Each row was made from one small tree. The marks that hang from a mark follow it in brackets, in the order of their numbers. Every link used is in the known rows. Write each row's tree.
Known rows:
j715{j401{j513{j208 j520{j917}}}}: [-13  12 -51  -7  37 -22 -37 -27   2 -19  15 -19 -23  -2 -11  14  -6 -14
 -76 -18  49  24]
j696{j794{j58}}: [-14 -22  12 -18   6 -14 -10   9  17   3   0  -5 -18 -29 -25  40  -5  22
  26   7  32   3]
j18{j473{j513{j520{j58{j794}}}}}: [  3 -21 -27   7  23 -30 -42  10  23 -10  -8 -29  16   9  -5  18  -6   8
   6  56  32  10]
j473{j513{j520{j696}}}: [  4  22  -4  10  32 -31 -41 -11   7   7   2 -30  34  20  11  40 -24 -27
 -38  17  47 -10]
j838{j520{j58 j513{j473} j696{j794} j917}}: [ -6   0   8 -34  36 -46 -54 -25  -6  30  12 -41 -45  26 -25  42  25 -34
 -77   5  80 -26]
j18{j473{j513}}: [ -6 -16 -27  -5  11 -20 -25  19  -2 -25  -7   4  42   6  -7   7 -18  -6
  13  35  13  10]
j715{j401{j513{j208 j473 j520{j696 j917}}}}: [-25 -13 -53 -21  42 -28 -33 -54  10 -20   7 -12 -38  12 -32  24  -4 -32
 -96 -20  64   7]
j715{j401{j513{j208}}}: [-10  -6 -40  -9  20 -14 -26 -23   6 -28  16   1  -5  -5 -26   4 -22   1
 -30 -29  34  13]
j401{j513{j208 j473{j715}}}: [-33   9 -17 -41  32  -4 -19 -23   2 -51  12  19   1   1  -6  16   8 -29
  -8 -12  43  38]
j18{j473}: [-11 -20 -25 -19   7 -11  -3  22  -2 -10 -16   5  12  11 -23  11  11   6
   8  36  17   4]
j513{j473}: [-16  -5  -6 -19  16  11 -13 -13   9 -19 -25  15  14   5 -13   6  21 -11
 -12  11  17  15]
j513{j208 j520{j58}}: [  0  15   7  -9  25 -18 -12 -19   6 -13  -4 -39 -26   7  10  42  52  -1
 -56   9  45  25]
j715{j401}: [  1  -5 -38   1  13  11 -12 -10  11   5 -18   0   3   9 -28 -14 -16  14
 -12   0  25   1]
j18{j473{j513{j520{j58{j794}}} j715}}: [ -4  -6 -40  -6  32 -19 -32  11  23  -8 -10 -24   9  22  -2   5 -10   2
  34  67  50  24]
j838{j520{j513 j696 j917}}: [  4  36  -7 -24  34 -53 -55   2 -22  40  11 -34 -19  38  14  43   3 -48
 -83  -6  69 -32]
j473{j513 j715}: [ -7  35 -20  -9  27   3 -29   5   5 -16   2   3  43  18  23  -2 -29 -20
  28  24  38  24]
j838{j520{j58{j794} j513{j208} j696 j917}}: [ -2  15  -3 -29  27 -65 -57 -16   8  31  31 -54 -70  32  13  52  26 -44
 -95  -7  88 -30]
j18{j473{j513 j715}}: [-13   0 -40 -18  20  -7 -15  21  -2 -22  -8  10  36  18  -4  -5 -21 -12
  41  46  31  24]
j473{j513{j520{j58{j794} j917}} j715{j401}}: [ -1  20 -67   5  47  -5 -49 -21  33   2  -1 -37 -17  27   8 -16 -28 -11
 -16  41  72  25]
j473{j513{j520{j58 j696}}}: [ 12  12  -4  10  37 -36 -41 -16   8  -1   2 -49  19  33  18  48 -20 -16
 -40  21  58 -12]
j473{j513{j520{j696{j794} j917}} j715{j401}}: [-16  23 -54  -5  43  -9 -34 -29  21  23  13 -27  -9  19 -29   0 -32 -27
 -36  32  79   6]
j513{j473 j520}: [-11   9  -1  -9  33   6 -23 -19   8  -8 -35  -5  14   3 -12  16  33 -10
 -30  21  24  26]
j838{j520{j696{j794} j917}}: [-23  23  -2 -25  21 -39 -28  -1  -7  47  12 -27 -30   7 -14  50  26 -37
 -73  10  53 -36]
j696{j520}: [  0  36   7 -10  26  -4 -18  -7  -4  25 -31  -7  16  -4   7  36  13 -13
   2  22  19  -6]

Write each row's tree:
[-14  13  37 -31  23  -4 -35 -46   8  18  -4  -1  -9 -40 -53  23  40 -19
 -10   9  35  19] : j696{j520{j513{j208 j473}} j794}
[ -2  45 -34  -7  51 -12 -41  -4   1 -16   1 -38   7  35  46  17  -5 -28
 -22  42  67  32] : j473{j513{j520{j58 j917}} j715}
[ -29  -16  -17  -29   31  -30  -24  -51   40   -5    4  -40  -80   21
   -6   49   59  -42 -106   20   76    1] : j513{j208 j473 j520{j58{j794} j696 j917}}
[ -1   3 -37 -10  38 -16 -22  12  -1 -19 -18 -23  22  29   4  11  -6  -1
  26  59  47  30] : j18{j473{j513{j520{j58}} j715}}
[ -3 -18 -67 -18  45 -15 -15   2  -1 -14 -15 -17 -10  33 -33  -2 -23  21
  21  38  57  22] : j18{j473{j715{j401{j513{j520{j58}}}}}}
[ -6  22 -14 -14  30 -15 -36 -13  21  24 -12 -35 -35  11  26  40  25 -17
 -27  43  47 -16] : j696{j520{j58{j794} j917}}
[-20  -5 -46 -25  27  31  -2 -25  15 -10 -35  22  -5  17 -35 -32   0  -4
  13  14  36  27] : j513{j473{j715{j401}}}
[  2  25  -2 -24  27 -49 -64  -5   3  16  21 -43 -54  11  22  30  39 -31
 -73  -3  65  -1] : j838{j520{j58{j794} j513{j208} j917}}
[ -3  24  18 -29  30 -10 -34 -39  -3   5 -23   0  -3 -12 -11  25  32 -31
 -23   0  36  20] : j696{j520{j513{j208 j473}}}
[ -7   9   0 -32  35 -22 -52 -45  23   4  -5 -28 -55   2   6  28  41 -36
 -51  19  61  10] : j696{j520{j58{j794} j513{j208 j473} j917}}
[-35   8 -13 -43  19  17   7 -25  12 -29 -15  22 -18   2 -11   0  45 -28
 -12   5  36  42] : j513{j208 j473{j715}}
[-13  -3  13 -38  37 -23 -46 -25   5  20 -16  -9 -39 -29 -19  45   6 -17
  -5  14  55  11] : j696{j520{j513{j473} j917} j794{j58}}
[-17   0  -3 -46  26 -15 -18 -37  12  -6  10  -3 -28  34 -28  15   9 -43
 -35  -7  80   9] : j520{j513{j208 j473{j715}} j696}
[-21  -4  16 -46  32 -27 -37 -37   7   8  -6  -8 -59 -42 -22  52  28 -28
 -26  -2  56  23] : j696{j520{j513{j208 j473} j917} j794{j58}}
[-19  -9 -63 -26  35 -14  -7  -5  -1 -19  -7   1 -14  11 -40  -2  -6   2
   1  20  49  36] : j18{j473{j715{j401{j513{j208 j520}}}}}
[ -5 -10 -10 -15  50 -37 -40 -31   5 -22   3 -34  -3  35  -6  56 -10 -12
 -45   4  65  -7] : j401{j513{j473 j520{j58 j696}}}
[ -2  -8  14 -29  27 -51 -51 -34  14  23   6 -36 -52  22 -19  42  30 -32
 -61 -12  72 -22] : j838{j520{j58{j794} j513{j208 j473} j696}}
[-38  -7 -21 -42  45 -14  -9 -26  21  16 -14 -17 -61  14 -23  47  16 -29
 -33  31  84  11] : j513{j473{j715} j520{j696{j794{j58}} j917}}
[ -6 -11 -55  -8  52 -13 -45 -36   6 -27  -9 -23 -19  21 -16   7 -13  -2
 -58   1  54  18] : j715{j401{j513{j473 j520{j58 j917}}}}
[-17 -13   3 -17  25  -9 -23 -42  38 -18 -13 -23 -43  -6 -13  25  63  -9
 -48  17  43  31] : j513{j208 j473 j520{j58{j794}}}
[-32  11 -10 -38  35  -6   4 -43  16  -2 -17  -7 -35  21 -21  33  45 -42
 -50  11  67  24] : j513{j208 j473{j715} j520{j696}}
[-12  32 -15 -23  28 -43 -27   4 -17  36  -2 -26 -24  30  18  53  18 -47
 -82   1  52 -35] : j838{j520{j696 j917}}
[-27  -4  -7 -29  24 -16 -29 -25   2 -54  13  14   5 -10  -6  26  12 -25
 -33 -24  27  27] : j401{j513{j208 j473}}
[-13 -17 -13 -34  23 -21 -53 -34  34 -27  23 -24 -62  15   0   5  37 -29
 -67   8  70  21] : j520{j58{j794} j513{j208 j473} j917}
[ -9  12 -36  -9  34 -11 -22  17  -1 -13 -17  -7  34  16  -3   4 -11 -10
  27  55  38  32] : j18{j473{j513{j520} j715}}
